Every row comes from one small tree of marks. The marks that hang from a mark follow it in brackets, in the order of their numbers. Every link used is in the known rows. Which tree was each row made from?
Known rows
Z588(Z921(Z351)): [-0.43  0.13  0.11  0.06  0.00 -0.03  0.22 -0.24 -0.14 -0.48  0.41  0.05
 -0.38 -0.14 -0.03  0.02  0.26  0.02  0.00]
Z351(Z513(Z683) Z921(Z588)): [-0.10  0.21 -0.04 -0.06 -0.44  0.03  0.54 -0.28 -0.57 -0.55  0.43  0.11
 -0.13  0.24  0.08  0.07 -0.17  0.28  0.01]
Z588(Z921): [-0.34  0.13 -0.03 -0.03  0.08  0.05  0.11 -0.13 -0.06 -0.30  0.28 -0.01
 -0.18 -0.11  0.00  0.01  0.21 -0.06 -0.01]
Z921(Z351(Z513) Z588): [-0.38  0.21  0.24 -0.10 -0.30 -0.05  0.27 -0.17 -0.28 -0.51  0.44  0.09
 -0.69  0.02  0.00  0.05  0.33  0.21  0.01]
Z351(Z921): [-0.19 -0.06 -0.19  0.02 -0.14 -0.15  0.16 -0.16 -0.22 -0.16  0.18  0.12
  0.01  0.09 -0.01  0.09 -0.41  0.10  0.06]
Z513(Z182 Z683(Z51)): [ 0.37  0.26 -0.04  0.03 -0.15  0.02  0.88  0.08 -0.02  0.08 -0.03  0.15
  0.42  0.11  0.13 -0.02  0.24  0.42  0.05]
Z351(Z513): [ 0.12  0.07 -0.15 -0.12 -0.21  0.11  0.11  0.00 -0.28 -0.21  0.05  0.01
 -0.02  0.17  0.05 -0.05  0.19  0.09 -0.09]
Z921(Z351(Z513(Z182 Z683)) Z588): [-0.28  0.30  0.27 -0.08 -0.37  0.01  0.59 -0.18 -0.33 -0.47  0.45  0.09
 -0.50  0.07  0.07  0.02  0.40  0.35  0.02]
Z48(Z351(Z513(Z182 Z683)) Z524): [ 0.55  0.06  0.02 -0.11 -0.20  0.16  0.68  0.06 -0.47  0.04  0.08 -0.23
  0.05  0.19  0.08 -0.08  0.26  0.04 -0.10]
Z683(Z513): [ 0.27  0.03  0.29  0.08 -0.05 -0.24  0.16  0.21 -0.11 -0.06 -0.08  0.15
  0.43  0.14 -0.07 -0.08  0.10  0.23  0.04]
Z48(Z351 Z524): [ 0.36 -0.10  0.09 -0.03  0.01  0.03  0.28  0.07 -0.23  0.15  0.03 -0.23
 -0.13  0.03 -0.02 -0.01  0.05 -0.16 -0.04]
Z524(Z48(Z351)): [ 0.35  0.00 -0.09 -0.12  0.18  0.19  0.36 -0.09  0.13  0.39  0.00 -0.07
 -0.59 -0.09 -0.04 -0.15  0.30 -0.06  0.04]
Z351(Z513 Z921): [-0.05  0.02 -0.34 -0.10 -0.35 -0.04  0.27 -0.16 -0.51 -0.37  0.23  0.14
  0.01  0.26  0.03  0.04 -0.21  0.18 -0.03]
Z48(Z351): [ 0.14  0.05  0.15 -0.14  0.01  0.16 -0.05 -0.06 -0.09  0.06  0.18  0.09
 -0.27 -0.03  0.00 -0.10  0.06 -0.13 -0.01]
Z921(Z588): [-0.33  0.15  0.14 -0.12 -0.04  0.02  0.02 -0.02  0.03 -0.09  0.23  0.01
 -0.38 -0.05  0.01  0.08  0.13  0.05  0.05]
Z588(Z921(Z351(Z513))): [-0.37  0.17  0.03 -0.01 -0.11  0.01  0.27 -0.24 -0.28 -0.58  0.44  0.05
 -0.39 -0.06 -0.01 -0.01  0.35  0.06 -0.04]
Z683(Z51): [ 0.27  0.08 -0.13 -0.02 -0.03 -0.12  0.34  0.11  0.11  0.00 -0.08  0.22
  0.05  0.01  0.00  0.06  0.14  0.21  0.04]
Z921(Z351): [-0.14  0.01  0.20  0.11 -0.12 -0.14  0.16 -0.17 -0.11 -0.28  0.18  0.08
 -0.28 -0.05 -0.04  0.01  0.07  0.11  0.03]
Z524(Z48(Z351(Z921))): [ 0.26 -0.02 -0.18 -0.11  0.11  0.13  0.43 -0.17  0.02  0.32  0.08 -0.01
 -0.60 -0.05 -0.05 -0.11  0.09 -0.01  0.07]

Write each row's tree
[ 0.41  0.04 -0.16 -0.18  0.07  0.25  0.41 -0.09 -0.01  0.30  0.02 -0.06
 -0.61 -0.02 -0.02 -0.18  0.40 -0.01  0.00] -> Z524(Z48(Z351(Z513)))
[ 0.16 -0.01 -0.08 -0.16 -0.26  0.00  0.48 -0.05 -0.57 -0.15  0.30 -0.12
 -0.31  0.18  0.01  0.05 -0.04 -0.01 -0.04] -> Z48(Z351(Z513 Z921(Z588)) Z524)
[ 0.21  0.20 -0.36 -0.09 -0.46 -0.02  0.89 -0.10 -0.52 -0.31  0.20  0.24
  0.30  0.33  0.13  0.03 -0.05  0.48  0.00] -> Z351(Z513(Z182 Z683(Z51)) Z921)
[ 0.19  0.09 -0.29 -0.27 -0.03  0.19  0.59 -0.12 -0.10  0.27  0.17  0.01
 -0.67  0.04  0.01 -0.12  0.31  0.10  0.04] -> Z524(Z48(Z351(Z513(Z182) Z921(Z588))))
[ 0.07 -0.06  0.04 -0.08 -0.11 -0.07  0.40 -0.06 -0.37 -0.01  0.26 -0.14
 -0.30  0.06 -0.03  0.09 -0.17 -0.07  0.02] -> Z48(Z351(Z921(Z588)) Z524)
[ 0.45 -0.02  0.00 -0.02 -0.28  0.04  0.66 -0.12 -0.65 -0.20  0.23 -0.15
 -0.03  0.21  0.02  0.00 -0.13  0.02 -0.06] -> Z48(Z351(Z513(Z683) Z921) Z524)
[ 0.29  0.05  0.08 -0.07 -0.30  0.04  0.67 -0.12 -0.63 -0.24  0.34 -0.15
 -0.22  0.19  0.03  0.04 -0.07  0.04 -0.04] -> Z48(Z351(Z513(Z683) Z921(Z588)) Z524)
[ 0.04  0.16  0.13  0.05 -0.33 -0.01  0.56 -0.17 -0.35 -0.38  0.23  0.08
 -0.12  0.11  0.05 -0.06  0.28  0.31 -0.03] -> Z921(Z351(Z513(Z182 Z683)))
[ 0.15  0.03 -0.13 -0.15  0.09  0.13  0.44 -0.17  0.04  0.29  0.16 -0.01
 -0.72 -0.07 -0.05 -0.08  0.15  0.00  0.09] -> Z524(Z48(Z351(Z921(Z588))))
[-0.19  0.34  0.22 -0.08 -0.38 -0.04  0.70 -0.14 -0.29 -0.47  0.43  0.16
 -0.49  0.07  0.07  0.04  0.45  0.42  0.04] -> Z921(Z351(Z513(Z182 Z683(Z51))) Z588)
[-0.33  0.17 -0.40 -0.30 -0.41 -0.01  0.47 -0.07 -0.46 -0.26  0.35  0.17
 -0.14  0.28  0.11  0.07  0.03  0.33  0.00] -> Z351(Z513(Z182) Z921(Z588))
[-0.40  0.25  0.13 -0.17 -0.33 -0.04  0.40 -0.11 -0.27 -0.38  0.42  0.11
 -0.60  0.06  0.05  0.03  0.43  0.30  0.01] -> Z921(Z351(Z513(Z182)) Z588)
[ 0.55  0.01 -0.04 -0.02 -0.29  0.00  0.78 -0.08 -0.60 -0.19  0.20 -0.07
  0.00  0.22  0.02  0.03 -0.08  0.09 -0.05] -> Z48(Z351(Z513(Z683(Z51)) Z921) Z524)
[ 0.48  0.16 -0.01 -0.04 -0.10 -0.34  0.71  0.43  0.03  0.11 -0.19  0.40
  0.63  0.20 -0.01 -0.04  0.40  0.56  0.09] -> Z683(Z51 Z513(Z182))
[-0.29  0.12 -0.24 -0.19 -0.37 -0.04  0.27 -0.17 -0.48 -0.43  0.39  0.14
 -0.27  0.22  0.04  0.09 -0.12  0.21  0.00] -> Z351(Z513 Z921(Z588))
[ 0.39  0.06 -0.24 -0.23  0.06  0.25  0.51 -0.04  0.01  0.39  0.00 -0.05
 -0.55  0.02  0.01 -0.19  0.47  0.04  0.00] -> Z524(Z48(Z351(Z513(Z182))))
[ 0.48  0.11 -0.15 -0.17  0.03  0.28  0.63 -0.09 -0.03  0.33  0.03 -0.06
 -0.48  0.02  0.03 -0.20  0.44  0.08  0.00] -> Z524(Z48(Z351(Z513(Z182 Z683))))
[ 0.50  0.08 -0.07 -0.12  0.04  0.28  0.54 -0.14 -0.05  0.25  0.04 -0.09
 -0.54  0.00 -0.01 -0.18  0.37  0.02  0.00] -> Z524(Z48(Z351(Z513(Z683))))
